Each row was made from one walk, in order. Every step used is in the known rows, and no mark comes twice. Write each row's walk.
Known rows
X, Q, P, Z: [-11,-5,24,-8,10,5,10,7,24,16,-32,22,-9,18,-1,-40,-31,-39,1,52,4,-2,-14,-17,-28,25,8,38,18,-1,-40,0,-1,-25,-6,29,4,-10,31,-32,31]
F, Q, R, G: [4,9,22,10,43,-23,-2,11,-4,2,20,-18,-31,8,-9,-29,-24,-22,-2,55,-23,16,-23,-11,-43,13,-16,-9,-10,-50,-67,-36,-13,17,-4,-32,5,31,-8,-38,-1]
N, L: [18,-15,-20,1,-2,33,2,12,0,14,12,-20,-19,13,7,30,-35,-4,-20,14,-12,4,15,-3,-21,12,26,-10,4,-7,-31,2,-13,-5,14,-7,10,14,8,-29,-7]
N, P, Z, L: [13,-24,11,-24,-2,-2,24,9,16,9,-28,-20,-14,-16,14,-24,-15,-15,-25,3,14,-18,-19,11,11,-32,-30,-8,-2,-16,-22,-9,-25,-20,-8,-6,28,-10,45,23,4]
M, H, F, Q, D, A: [7,-11,-16,-34,48,36,-30,-18,0,-13,7,-23,-39,9,-51,-35,-34,-27,-25,46,40,39,12,25,1,33,10,1,-26,-20,-78,2,-4,-4,-3,-49,-5,-10,-13,-39,28]
W, C, Q, R, G: [30,-8,23,-1,54,-37,17,-38,-3,8,23,-43,-24,-12,-17,-43,-49,-6,-11,46,-19,5,-35,-1,-25,25,9,-45,-19,-40,-77,-37,-29,0,13,-23,8,44,15,-46,20]
E, W, C, Q, F, H: [34,19,23,-18,49,-14,29,3,-62,38,-2,-42,-38,4,-10,-8,-37,13,4,47,-1,15,-11,25,-10,43,41,-64,-10,-53,-84,-25,-49,-10,3,-16,-5,37,29,-23,39]
F, Q: [9,12,-7,1,18,9,-12,23,-19,24,10,-8,-25,4,4,-8,-7,-17,-8,50,-4,17,6,5,-19,13,2,6,-11,-26,-26,-15,-9,3,-4,-18,-10,0,6,-25,-13]
Q, R: [11,-2,-6,-5,36,-3,9,10,12,20,14,-17,-10,-5,2,-10,-32,-30,4,19,-15,12,2,-6,-22,8,-1,3,-2,-16,-57,-14,-35,-3,-5,-8,4,10,-7,-11,-2]
W, C, Q, F, H: [23,16,22,-17,59,-15,8,-16,-48,45,6,-33,-25,-3,-6,-34,-41,1,-5,52,-1,14,-13,12,-32,47,34,-24,-22,-47,-79,-27,-51,-6,9,-20,15,28,27,-16,29]
Z, P, Q: [-3,1,-16,-10,27,-10,10,17,1,-5,14,-24,-25,15,-14,18,-33,-38,-14,-20,-4,-14,8,47,0,2,-5,-3,10,-21,-14,3,-32,4,-4,7,6,-17,-18,31,5]
M, H: [11,-13,-16,-17,-10,3,10,0,-4,5,29,-24,-19,17,-5,11,-23,-4,-13,4,24,15,6,24,-6,10,-12,0,8,-25,-29,22,-25,-20,12,-16,0,-27,-4,-13,15]
Q, D: [12,-5,-12,-21,33,9,7,1,-3,19,11,-39,5,14,5,5,-40,-19,-10,23,10,8,13,4,-15,22,6,10,-6,3,-54,-8,-15,-4,-20,-4,8,-12,2,-25,-2]
X, Q: [19,-5,0,-12,-4,8,4,11,-7,19,12,-3,-14,11,3,-9,-24,-32,-7,43,3,6,9,-1,-26,15,4,21,-6,-9,-30,-17,-7,-8,-3,1,-6,5,8,-36,3]
M, H, F: [17,-5,-10,-11,8,19,-3,-17,-5,-1,18,-30,-29,-2,-24,-6,-6,-5,-29,1,18,12,-1,15,19,15,0,-7,4,-20,-44,24,-20,-13,11,-27,-4,-11,-8,-16,36]
W, C, Q: [29,-2,-8,-9,24,-8,8,-27,-18,33,8,-36,-14,-12,-3,-18,-32,-3,-15,47,1,6,-9,13,-7,26,25,-32,-19,-12,-39,-13,-24,-12,12,-8,-10,19,28,-29,13]
C, Q, P: [5,2,-5,11,19,8,16,-6,12,30,-8,-13,-12,16,1,-30,-27,-6,24,35,-4,11,-1,-1,1,30,25,1,-14,14,-57,21,-27,14,-7,-13,1,-5,18,-5,22]
Q, X: [5,-22,-9,1,21,3,28,1,-5,19,8,-33,-27,2,3,1,-42,-7,8,31,2,13,22,-6,-13,16,-2,14,-21,-19,-25,-9,-45,9,0,-18,5,-1,-3,-17,0]
A, D, Q, P, N, L, Z: [10,-22,-22,2,32,37,-1,-20,39,15,-1,-56,-10,48,-13,-18,-52,4,8,5,-11,-20,32,-32,-25,48,76,-23,4,60,-27,34,-37,-13,-24,-5,3,-24,30,-18,8]
N, L, Z, P, Q: [3,-12,-16,2,15,18,-3,42,8,-5,15,-45,-22,12,-34,33,-45,-30,-37,-30,-12,-28,4,17,-21,11,43,-19,24,-20,-9,15,-34,-10,1,-13,18,-17,-15,17,-9]
G, R: [8,2,-5,-16,9,7,15,12,0,22,4,-5,-9,7,4,6,-15,-6,13,17,-5,-13,23,5,5,2,-7,11,8,-19,-54,17,-26,-17,-13,-19,11,4,19,-11,-21]
Q, F, H, M: [17,23,14,-3,47,-8,0,20,-44,33,34,7,-6,33,2,-11,-11,-13,3,46,0,11,16,1,-14,26,19,10,-8,-28,-68,-6,-36,-1,-5,-23,16,19,-2,-15,5]
A, D, Q: [40,-24,-28,-26,26,2,22,-18,-5,13,6,-45,-28,25,14,-3,-41,-2,17,22,16,7,50,14,-7,29,32,-21,-5,22,-24,-11,-35,5,-22,8,-12,-26,12,-3,9]
L, Z, P: [12,4,-6,0,12,-11,5,21,-3,16,6,-32,-3,-2,-17,3,-24,-24,-10,-16,3,-19,-12,13,-6,8,27,-1,24,-23,-18,6,-27,8,-10,-21,-11,-35,-7,11,-16]
A, D: [27,-2,-18,-29,13,-4,16,-12,-15,17,7,-28,-10,13,23,0,-43,-13,4,17,20,-5,44,-5,-13,20,9,-13,6,11,-24,-8,-17,0,-3,7,-3,-21,24,-20,1]
D, Q: [21,-21,-24,-6,18,6,8,-1,-3,9,11,-35,-27,19,1,8,-18,3,5,22,-3,14,14,25,-1,15,22,-8,-12,1,-23,-2,-40,7,-22,-2,-8,-8,-9,6,6]
H, F, Q, X: [6,-3,8,17,49,19,-9,5,-14,19,-6,-28,-45,-19,-19,-32,-18,-14,-12,58,-3,22,9,-13,-3,22,12,15,-35,-32,-48,-21,-25,22,4,-41,-6,14,-1,-31,15]
N, P, Q: [18,-15,-16,-23,-3,23,17,7,-2,2,17,-32,-23,19,6,11,-13,-10,-32,-2,-6,-10,13,13,-4,-10,-16,-22,-16,10,-13,13,-46,1,-13,-2,36,7,10,7,4]
N, L, Z, P, Q, F: [9,7,-9,-7,32,9,-8,41,0,-6,16,-38,-27,15,-45,28,-55,-36,-43,-33,-15,-23,5,10,-25,25,51,-27,16,-38,-30,8,-52,1,0,-6,40,-7,-28,22,7]
W, C: [26,-5,2,-12,20,-14,8,-26,-21,27,15,-34,-3,-2,9,3,-22,-12,-22,19,4,0,0,-2,-9,17,9,-12,-4,-19,-27,-12,-14,-19,6,4,-4,19,24,-34,-4]
Z, P, Q, C, W: [-8,1,-5,-15,33,-32,20,8,14,-6,25,-40,-26,7,-12,-12,-32,-16,-8,11,7,-43,12,39,-1,26,34,-30,-8,-18,-20,-2,-44,-11,11,-23,-8,-18,-26,43,13]
H, F: [18,6,-4,2,23,15,-7,-9,-9,13,2,-19,-20,-10,-11,-6,0,-10,-22,10,-7,-1,1,1,19,12,13,-4,-5,-6,-42,4,-13,11,-3,-13,-7,15,-3,-13,16]
H, F, Q, P, Z, L, N: [-9,19,34,-6,49,5,-13,30,38,-8,-16,-15,-22,-25,-30,-62,-1,-20,6,22,-11,24,-42,2,20,16,-3,34,-4,-20,-63,-17,-21,-7,-9,1,7,1,28,2,34]
E, W, C, Q: [42,-4,-5,-7,16,-10,26,-7,-36,28,-4,-46,-26,-9,-7,4,-32,9,-2,38,5,6,-5,26,15,22,32,-69,-11,-21,-41,-4,-30,-17,8,-6,-31,29,27,-34,24]
E, W: [22,0,-12,-7,-3,1,28,25,-23,10,7,-28,-21,12,5,31,-14,0,7,9,2,6,11,18,15,5,4,-33,9,-17,-24,8,-22,-2,-10,0,-22,11,6,-16,5]
Z, L, N, P: [39,-16,-7,-35,-13,12,28,28,22,5,40,-53,-8,-14,17,-9,-19,-1,-2,-19,-2,12,-13,15,15,-21,-25,-1,-33,-2,-33,-16,-48,5,-11,-16,33,17,27,10,-6]
A, D, Q, P, Z, L, N: [19,-22,7,-40,37,-15,36,4,51,-15,-5,-55,-13,13,2,-41,-53,-7,44,4,18,17,12,15,8,27,14,9,5,22,-40,-13,-58,-12,-31,34,12,-42,37,28,37]
Z, L, N, P, Q, C: [10,-16,9,-44,9,-11,27,36,29,-21,35,-71,-21,-1,2,-14,-27,-2,-9,-10,4,1,10,11,12,-11,-14,-15,-40,2,-31,-7,-76,-20,-16,-2,45,26,9,25,3]
N, L, Z, P: [12,-13,-15,13,4,21,0,30,6,14,4,-36,-11,3,-15,25,-46,-20,-25,-18,-5,-21,-8,3,-21,11,52,-14,25,-23,-21,8,-20,0,10,-23,6,-16,-3,-2,-16]

Write each row's walk
[16,8,-3,-15,46,31,-22,-7,-12,6,16,-41,-25,4,-34,-22,-23,-24,-40,37,28,27,-4,14,-3,30,12,5,-16,-27,-80,2,1,-17,-1,-39,-5,-19,-6,-40,31]
M, H, F, Q, D
[15,-17,-6,-22,-9,15,21,4,5,11,-25,-6,-18,-1,17,-6,-21,-1,-32,20,4,-10,-18,-1,-10,-8,-14,-16,7,-3,-15,-1,-25,-11,3,10,28,-7,30,-5,14]
N, P, Z
[-9,10,-21,3,28,0,0,-6,16,15,8,-22,-11,16,-5,-5,-34,-18,-18,-19,-20,-30,-15,27,-5,2,-7,1,-2,-8,-21,14,-15,4,7,0,-22,-17,3,8,0]
Z, P, N
[1,-5,-3,22,33,28,-11,-27,25,40,-3,-51,1,8,-32,-33,-39,7,-26,21,-25,-15,-24,-34,-21,47,69,-31,-11,23,-43,36,-24,-29,14,-20,4,15,42,-46,11]
W, C, Q, P, N, L, Z
[-8,14,-11,7,22,-5,-11,8,17,15,8,-34,-1,6,-29,-8,-24,-19,-22,-23,-16,-34,-23,10,-5,5,14,-3,11,-4,-3,20,-21,-2,-3,-12,-15,-33,0,12,-17]
L, Z, P, N
[10,-9,13,-20,-1,-7,13,3,6,21,23,-24,-14,-2,2,-39,-23,-12,-2,74,16,-22,13,-10,-24,38,47,-12,-26,-6,-36,-22,-18,-21,10,-28,-17,9,3,-26,9]
X, Q, C, W
[7,-24,-27,-42,29,10,1,-18,5,0,2,-24,-10,21,-13,-5,-55,-26,-1,26,23,22,25,17,-11,21,8,5,-19,8,-53,-6,-18,8,-21,-15,8,2,-7,-26,-4]
Q, D, A
[-23,20,5,18,42,32,-30,-22,23,9,3,-10,-26,24,-37,-51,4,-9,-23,19,-2,11,-20,-2,8,32,1,13,-13,0,-60,47,0,-15,7,-31,-11,-14,10,-33,38]
M, H, F, Q, P, N
[-8,-13,-19,15,37,14,4,-24,37,13,5,-27,-13,45,-3,-28,-18,5,16,13,-26,1,-1,8,2,25,22,8,-21,38,-33,36,-34,7,-32,2,-9,-7,4,2,19]
D, Q, P, N
[21,-5,-3,-29,5,-12,14,31,18,-3,45,-47,-7,-11,-4,-6,-18,-7,16,-12,-6,19,-4,22,12,-5,-19,16,-20,-18,-34,-17,-42,-1,-6,-4,7,4,12,9,-5]
Z, L, N
[-19,7,-7,13,27,11,-1,-20,28,25,8,-9,3,31,5,-22,-14,-6,4,2,-24,-10,-3,-12,-4,16,-4,18,-6,27,-33,38,-17,-3,-12,5,-1,-3,17,-16,6]
Q, P, N
[28,-16,-4,-43,-2,10,27,37,25,-20,47,-64,-18,-6,-3,0,-20,-10,-11,-32,-7,4,2,29,19,-23,-34,-6,-32,-1,-18,-6,-67,-1,-15,-2,48,14,14,28,2]
Z, L, N, P, Q
[14,11,-2,-2,22,22,-28,0,-14,5,13,-17,-41,-4,-30,-18,4,-12,-33,35,18,21,-7,14,5,17,3,1,-7,-36,-48,10,-6,-10,14,-38,-14,-10,-6,-26,32]
M, H, F, Q
[-14,11,30,-14,30,-13,1,45,38,-3,-1,-10,-14,-7,-13,-46,-19,-24,22,31,-5,31,-31,9,-6,11,-15,39,-1,-27,-46,-21,-26,-15,-10,6,10,-15,32,5,14]
F, Q, P, Z, L, N
[27,-9,-25,-60,16,34,26,29,22,-16,52,-72,-2,20,0,10,-49,-4,-28,-8,-3,14,2,12,-12,14,-11,-8,-35,23,-43,-5,-59,0,-23,14,57,4,1,-11,12]
L, N, P, Q, D
[5,18,4,-17,40,-17,-4,32,-8,-5,17,-31,-19,9,-44,8,-37,-43,-32,-28,-7,-22,0,24,-10,20,24,-19,15,-35,-21,6,-56,7,-20,3,24,-19,-32,38,7]
L, Z, P, Q, F
[6,-5,16,-1,7,17,13,3,12,26,1,4,-1,22,12,-31,-27,-39,13,38,-1,9,4,-17,-25,24,15,35,1,7,-49,4,-2,-6,-11,2,0,4,21,-38,13]
X, Q, P
[14,18,4,9,34,22,-26,6,-18,18,-4,-10,-36,-15,-16,-24,6,-19,-20,44,-7,13,-1,-1,2,17,15,4,-15,-19,-45,-11,-1,12,-2,-30,-15,14,0,-25,11]
H, F, Q
[14,1,3,-17,51,0,9,10,-27,18,13,-27,-37,29,0,-10,-25,7,17,27,-5,21,10,25,-25,34,35,-2,-15,-34,-63,-21,-62,16,-32,-15,16,-2,-8,17,19]
D, Q, F, H
[36,-4,0,-12,16,-14,27,-4,-37,21,8,-40,-12,2,5,23,-23,-5,-10,12,6,2,-2,16,8,10,11,-48,8,-26,-28,-2,-13,-26,1,7,-22,32,25,-42,7]
E, W, C
[7,3,24,4,50,-6,-13,-14,0,-19,27,-28,-47,-1,-45,-43,-13,-16,-28,37,-2,24,-32,1,-16,20,-12,-18,-9,-62,-86,-13,-11,3,8,-53,4,18,-19,-43,43]
M, H, F, Q, R, G
[-9,-5,25,-25,16,-15,19,29,46,-8,1,-21,0,-5,-8,-33,-25,-11,23,-4,-2,20,-27,7,8,9,-19,32,7,-9,-41,-7,-38,-17,-13,19,21,-17,28,19,21]
Q, P, Z, L, N
[2,6,9,-8,24,4,-14,-7,-5,10,24,-36,-40,-16,-28,-46,3,6,-24,64,32,-5,0,7,5,43,41,-36,-22,-31,-56,0,-20,-24,24,-69,-24,-9,-9,-16,34]
M, H, F, Q, C, W
[0,-16,8,7,44,-13,7,28,23,-33,30,-56,-26,17,-47,7,-62,-35,-31,-27,-36,-29,-24,4,-41,10,31,-35,26,-45,-45,-10,-40,4,2,-29,37,10,-29,-1,2]
N, L, Z, P, Q, R, G
[3,-3,6,-11,11,-15,15,-4,5,18,23,-34,-9,-5,10,-19,-17,13,-2,49,14,-21,15,-4,-8,33,37,-32,-17,-1,-30,-8,-35,-8,9,-34,-10,-3,-2,2,5]
Q, C, W
[11,-22,-8,9,27,9,19,-13,20,15,0,-22,-12,34,6,-12,-17,-3,29,19,-5,16,10,11,3,25,33,7,-10,20,-41,19,-35,13,-35,-1,2,-9,1,5,18]
D, Q, P
[-4,-11,14,-10,15,-22,8,16,10,4,-25,-9,-19,-17,-6,-15,-14,-24,-6,12,6,-7,-11,24,9,-15,-22,11,13,-30,-18,-19,-19,-26,-4,3,2,-22,21,24,9]
P, Z, L
[8,11,-4,-14,42,13,-12,20,-13,26,8,-28,-9,14,0,-10,-31,-27,-17,57,8,22,9,2,-31,26,8,20,-19,-16,-59,-25,1,-3,-16,-18,1,-12,6,-38,-9]
F, Q, D
[-4,9,8,-8,19,-9,-7,12,-8,26,21,-24,-25,-6,3,-34,-11,2,-3,82,12,-9,11,-2,-20,39,39,-26,-29,-21,-36,-25,-17,-10,11,-51,-18,0,0,-13,-3]
F, Q, C, W
[-19,-2,2,-17,27,-22,4,12,-5,-9,4,-32,-24,23,-7,1,-25,-10,-11,23,7,1,33,7,-9,18,10,-14,-10,-1,-19,2,-45,-22,-13,8,11,4,-20,6,7]
P, Q, C
[-4,-33,-13,9,30,17,19,41,10,-6,12,-62,-38,9,-38,26,-70,-31,-19,-14,-8,-18,15,7,-27,19,41,-8,8,-33,-9,7,-61,-5,8,-25,27,-15,-22,15,-3]
N, L, Z, P, Q, X
[42,-9,-16,-34,43,-6,13,-19,-13,12,10,-37,-33,26,9,-7,-55,-10,7,18,13,7,48,5,-18,41,39,-33,-12,5,-45,-19,-52,15,-28,15,10,-15,1,4,23]
A, D, Q, F
[-4,-5,-32,14,21,30,-2,-1,26,18,5,-19,-20,22,-1,18,-52,-14,-34,-16,-28,-30,-9,18,-20,7,16,-8,0,-6,-28,18,-7,-6,23,-8,-5,-3,6,-7,-4]
Z, P, N, L
[37,21,23,-3,68,-18,0,-14,-55,48,25,-13,-6,15,-11,-37,-28,-7,-5,70,1,6,0,8,-12,49,41,-25,-26,-35,-82,-16,-41,-14,11,-31,9,39,23,-29,22]
W, C, Q, F, H, M
[-3,-4,-18,7,2,34,-21,17,18,16,12,-36,-6,14,-25,15,-25,6,-36,-4,-27,-20,-6,-23,-26,16,32,-18,2,10,-8,23,-21,-21,5,-17,0,-2,9,-28,-17]
P, N, L, Z
[39,-2,-1,-5,48,-13,31,-1,-12,30,3,-47,-22,-19,-15,-15,-50,-15,6,42,-7,14,-12,13,-2,21,28,-66,-14,-30,-71,-20,-39,-21,10,-11,-23,37,22,-33,25]
E, W, C, Q, R
[-9,30,19,-19,57,-22,0,42,-30,4,18,-36,-27,18,-40,-1,-33,-32,-8,-23,-9,-14,-9,31,-26,26,32,-2,24,-55,-42,-9,-62,5,-18,-16,30,-24,-22,46,9]
L, Z, P, Q, F, H
